Known rows, with every way that one mark hangs from another:
F{G{Y{H}}}: [ 3.79 -1.79  0.97  1.71 -2.51  0.52  1.45  3.32 -0.35 -0.62  3.19  1.22
  1.07 -0.75  0.27  1.02 -0.21 -0.02  2.23  0.69 -1.85  0.84]
G{Y}: [ 3.22 -1.27  2.24 -1.60 -0.53  0.43 -0.13  2.36  0.49 -1.20  1.57  1.46
  1.82 -0.49 -1.57 -0.19 -0.81  0.11  2.32 -0.43 -2.92  0.04]
G{Y{H}}: [ 2.62 -0.67  0.26  1.52 -1.96  1.59  1.17  2.94  0.69 -1.45  3.18  3.22
  1.30  0.11 -1.95  0.49  0.08 -1.15  5.00 -1.99 -2.21  0.17]
G{M{B H}}: [-3.19  1.38 -0.01 -1.60  2.20 -2.02  0.27 -1.12  0.22  1.40  0.87 -2.43
 -0.95  0.65 -2.75 -1.05  0.67  0.52  3.09 -0.43  1.12 -1.17]
F{G{Y}}: [ 4.45 -2.27  2.64 -1.43 -0.69 -0.06 -0.35  2.37 -0.98 -0.40  1.90 -0.59
  1.40 -1.60  0.89  0.56 -0.90  1.27  0.39  2.26 -2.32  0.72]
G{F M Y}: [ 2.62 -1.83  1.05 -2.90  2.24  2.27  1.48  0.31  1.36  0.98  5.67  2.24
  2.73 -3.49 -2.44  1.08  2.73 -0.97  2.20 -2.16 -1.70  0.74]
Y{H{K M}}: [ 1.13  0.46 -1.04  2.68 -2.67  3.77  1.27  0.19  0.90  0.67  0.44 -0.07
 -0.94 -1.30 -1.01  0.67  1.79 -2.09  1.19  0.47  1.63 -0.20]
A{B{M{H}}}: [-4.02  1.44 -0.69  2.89  0.81 -3.05 -0.04  0.93  1.67  2.71 -1.51  2.40
 -2.17 -2.90  3.74  0.42  0.14  1.42 -0.92 -1.49 -1.93 -0.58]
A{B{M}}: [-0.37 -1.37  1.64  2.76  0.62 -1.39  0.36  0.26  2.31  2.22  0.39  4.37
 -1.56 -4.78  2.35  0.03  1.02  1.42 -1.63 -1.29 -0.85 -0.36]
M{B{A} H{Y}}: [-1.59 -0.34  0.27 -1.50 -0.31 -0.91 -1.82 -1.03 -1.02 -2.10 -4.32 -1.88
  0.36  3.59  1.34 -1.16 -2.09  1.50 -0.89 -0.14  0.19  0.57]
G{M{H} Y}: [-0.21  0.36 -1.61 -3.17  1.14 -0.92 -0.09  1.64  1.26  0.55  2.38 -1.42
  1.25  0.46 -0.54  0.54 -0.05  0.06  4.44 -2.06 -1.82 -0.48]
M{B H{K Y}}: [-3.65  3.30 -1.13 -0.17 -2.27 -1.10 -2.26 -0.39 -3.54 -3.73 -5.73 -2.34
 -0.74  3.45  1.79 -1.46 -3.40  0.34 -2.31 -1.25 -0.10 -1.13]
Y{H{K M{B{A}}}}: [-0.56  0.57 -0.87  2.02 -0.18  2.71  1.21 -1.95  1.72  0.94 -0.15  0.00
 -1.68  2.01 -0.99 -0.41  3.05 -1.47 -0.85  2.25  4.17  0.37]
G{F Y{H}}: [ 1.98 -0.70  1.46  1.71 -1.22  3.34  2.56  2.08  0.52 -1.60  4.58  4.99
  2.67 -2.08 -1.60  1.89  1.80 -1.96  3.60 -2.32 -2.93  1.25]
B{A M{H}}: [ 0.41 -0.63 -0.42  0.66  1.36 -0.84 -0.65  1.10  4.25  2.49 -1.45  1.24
 -0.23  0.25  1.56  0.85 -1.18  1.17 -0.20 -1.04  1.01  1.50]
G{F Y{H{M}}}: [ 1.99 -0.71  0.32  1.95  0.05  3.01  3.13  1.42 -0.27  0.80  5.46  2.87
  1.79 -3.33 -2.86  2.31  2.80 -2.66  2.99  0.37 -2.75  0.30]
M{B H}: [-3.12  2.32  1.81 -0.54  0.66 -1.55 -0.44  0.06 -0.85 -0.26 -1.81 -1.54
 -0.43  1.00 -2.03 -1.35 -1.00  0.83  2.32  0.70 -0.88 -1.13]
G{F Y}: [ 2.68 -1.16  2.88 -1.59  0.46  2.29  1.11  1.56  0.40 -0.77  3.23  3.28
  3.16 -2.82 -1.49  1.21  0.83 -0.72  1.31 -0.84 -3.51  0.88]
Y{H{K M{B}}}: [-1.14  2.09 -0.35  3.72 -0.88  1.56  1.48 -1.10 -0.89  0.39  0.65 -0.14
 -1.76  0.46 -2.40 -0.56  1.67 -2.35  0.77  1.68  1.95 -1.16]
H{M{B}}: [ 0.76 -0.05  3.37 -0.01  1.65 -0.54  0.46 -1.37 -1.45  1.84  0.78 -1.43
 -0.71 -2.18 -3.73 -0.77  1.05  0.15  1.24  3.78  0.00 -1.63]
M{B{A} H{K Y}}: [-2.89  1.38 -1.68 -1.87 -2.15 -0.08 -2.55 -1.14 -0.92 -2.68 -6.12 -1.99
 -0.51  4.90  2.96 -1.18 -2.31  0.49 -3.63 -0.87  1.95  0.51]
H{K M{B} Y}: [-0.18  0.96 -0.03  0.57 -1.27 -0.10 -1.36 -1.81 -3.90 -2.02 -2.93 -2.20
 -0.66  0.30  0.04 -0.87 -1.23 -0.31 -3.34  1.46  0.63 -1.64]

Rows:
[-1.53  1.54 -1.92 -0.58 -4.41  0.99 -2.81  1.30 -1.80 -3.14 -5.28 -2.12
  0.51  1.95  2.99 -0.47 -3.11  0.26 -1.57 -2.46 -0.31 -0.37] => M{H{K Y}}
[ 1.33 -2.87  2.02 -3.30  3.30  0.54  0.39 -2.86  3.58  1.79  1.89 -0.12
  0.00  0.19 -2.98 -1.31  2.70  0.87  1.17  0.62  3.80  0.80] => G{M{B{A}}}
[ 2.91 -3.30  1.11 -3.69  3.19 -1.84  0.93 -1.11  1.47  1.62  3.72 -1.13
  0.19  0.83 -0.54 -0.26  1.51  1.43 -0.71  2.58  1.49  1.35] => F{G{M{B{A}} Y}}
[-0.13 -0.01  1.63 -2.26  4.03  0.31  2.15 -1.15 -0.34  0.41  5.61  2.22
  1.91 -1.79 -3.68  0.20  2.57 -0.89  1.14 -0.85 -1.37 -0.17] => G{F M{B} Y}
[ 0.83 -1.36 -2.33  0.75 -0.50 -1.16 -2.17  0.98  1.70 -0.02 -3.61  0.52
  0.44  1.03  3.58  1.13 -3.43  1.09 -2.44 -2.35 -0.21  1.55] => B{A M{H{Y}}}
[-0.28  0.60 -3.92  0.91 -2.27 -0.08 -2.78  0.70  1.67 -0.97 -5.56  0.51
 -0.02  2.49  5.66  0.97 -3.13  0.92 -4.78 -3.03  1.70  1.44] => B{A M{H{K Y}}}
[-0.27  0.35 -2.02  2.56 -1.15 -2.48 -1.90  1.89 -0.91 -0.67 -2.66  0.84
  0.01 -0.67  2.75  1.00 -4.46  1.02 -0.77 -2.98 -1.87 -0.64] => B{M{H{Y}}}
[-4.56  2.62 -3.51  2.82 -2.65 -1.98 -2.00  0.27 -0.87 -1.03 -5.21  1.49
 -2.03 -0.68  7.52  0.55 -2.19  1.24 -5.40 -3.92 -1.15 -0.55] => A{B{M{H{K Y}}}}
[ 4.38 -3.01  0.86 -2.98  0.75 -0.58  0.44  1.26  0.49  1.66  4.21 -1.21
  1.19 -2.41 -0.10  0.63  0.65  1.09  0.93  1.05 -0.54  0.48] => F{G{M Y}}
[-1.18  0.53 -1.08 -3.30  2.40  0.98  1.00  1.07  0.72  0.92  3.91  0.11
  2.26 -1.29 -1.23  1.55  1.86 -0.80  3.11 -2.39 -2.33  0.52] => G{F M{H} Y}
[-2.00  0.53  1.38 -1.90  1.47 -0.92 -0.74 -0.68  1.38  0.18 -2.53 -1.33
 -0.22  2.80 -0.55 -1.45  0.34  1.27  0.76  1.30  1.21  0.89] => M{B{A} H}
[-3.64  0.58 -1.96  2.71 -1.31 -3.13 -1.15  0.63 -0.74  0.00 -3.35  2.12
 -1.24 -2.28  5.91  0.30 -2.59  1.81 -2.94 -2.77 -2.61 -0.94] => A{B{M{H{Y}}}}
[ 0.70 -0.98 -0.49 -1.05 -0.42  1.00 -1.45 -2.76 -1.04 -1.14 -3.32 -1.66
 -0.47  1.77  1.12 -0.86 -0.46  0.06 -4.68  2.17  2.51  0.36] => H{K M{B{A}} Y}
[-2.48  1.29  0.30 -0.10 -1.07 -2.00 -1.64 -0.17 -3.47 -2.98 -3.53 -1.34
  0.05  1.77  0.21 -1.17 -3.58  1.26  0.42 -0.76 -1.39 -1.04] => M{B H{Y}}
[ 1.39 -2.09  2.99 -1.36  2.54  0.40  0.24 -2.32  1.53  2.31  0.40 -1.13
 -0.66 -0.67 -2.64 -0.95  2.20  0.32 -0.18  4.32  2.01  0.50] => H{M{B{A}}}
[ 2.26 -0.96 -0.57 -0.19 -3.06  2.01 -1.62 -0.24 -1.88 -1.32 -2.78 -2.33
  0.51 -1.16  1.61  0.46 -1.27 -0.33 -3.11  0.40  0.21 -0.87] => H{K M Y}
[ 0.17 -0.08  1.13 -1.43  1.28  1.31 -0.53 -2.77  1.54  1.41 -1.53 -1.97
 -1.24  1.07 -0.75 -0.94  2.12 -0.63 -3.12  3.60  3.33  0.33] => H{K M{B{A}}}
[ 0.51  1.08 -1.66  2.31 -1.21  4.30  2.48  1.20 -0.23 -0.07  3.51  2.31
  1.17 -1.55 -0.62  2.22  2.88 -3.38  0.66 -0.26 -1.26  0.58] => G{F Y{H{K M}}}
[-1.50  2.06 -3.53  2.38 -2.65 -0.73 -2.16  1.56 -1.01 -1.61 -4.99  0.00
 -0.26  0.85  4.82  0.79 -4.58  0.47 -3.41 -3.46 -0.39 -0.36] => B{M{H{K Y}}}
[-1.24  1.50 -2.34  0.85 -0.45  0.44 -1.29  0.88  4.08  1.54 -3.75  0.60
 -0.58  1.75  3.59  0.58 -0.91  0.17 -3.32 -1.76  2.58  1.51] => B{A M{H{K}}}
[-0.04  0.18  1.05  2.91  0.81  0.34  2.00 -0.68 -1.08  1.18  2.33 -0.05
 -1.12 -1.35 -4.19 -0.24  1.76 -1.57  3.45  2.08  0.50 -1.39] => Y{H{M{B}}}
[-0.96  2.10 -2.35  0.94  0.20  0.80  1.42  0.07  0.43 -1.68  3.52  1.35
 -0.47  2.41 -1.99 -0.40  1.63 -1.87  1.97 -2.70  1.30 -0.50] => G{M{B} Y{H{K}}}
[-0.69  1.77  1.44  0.04  0.28  0.24 -0.14 -1.80 -1.05  0.73 -0.94 -1.97
 -1.64 -0.56 -1.94 -0.97  1.42 -0.78 -1.51  3.12  1.44 -1.57] => H{K M{B}}
[ 1.01 -0.02  1.02 -2.39  2.91 -1.65  0.60 -0.26  0.12  0.14  3.97  0.35
  0.39  0.13 -3.09 -1.06  0.83  0.04  2.67 -0.61 -0.62 -0.94] => G{M{B} Y}
[ 2.21 -3.01  1.26 -0.94  0.95 -0.31 -0.86 -2.80 -1.45 -0.09 -1.55 -1.95
  0.11  0.01 -0.84 -0.76 -0.51  0.78 -1.90  2.62  1.10  0.31] => H{M{B{A}} Y}
[ 1.44  0.00  0.67  2.69  0.73 -2.00  2.33  0.94 -3.26  0.81  3.74 -0.78
 -1.03 -0.71 -2.01  0.78  0.74 -0.60  1.45  4.32 -1.88 -0.70] => F{G{Y{H{M{B}}}}}
[ 1.16 -0.81 -0.56  0.85  1.25 -1.60  2.37  0.33 -0.80  0.05  5.48  0.47
 -0.25 -0.30 -1.75  0.35  1.05  0.07  2.56  0.69  0.13 -0.03] => F{G{M{B} Y{H}}}
[ 0.92 -1.50  0.93  1.85  1.14  1.29  1.90 -1.72  1.75  1.89  1.86  0.51
 -1.28  0.18 -3.51 -0.20  2.89 -0.98  2.02  2.64  2.27  0.58] => Y{H{M{B{A}}}}
[-1.30 -0.68 -1.33 -1.90  0.26 -3.19 -0.81 -1.15 -3.27 -0.32 -1.23 -4.61
 -0.74  0.10  1.16 -0.31 -2.19  2.29 -1.07  0.63  0.60 -0.73] => F{G{M{B H{Y}}}}
[-3.43  2.31  0.01 -1.54 -0.26  0.43 -1.55 -1.16  1.93 -0.64 -4.31 -1.86
 -0.84  4.22  0.95 -1.48  0.32  0.14 -1.97  0.51  2.81  0.82] => M{B{A} H{K}}
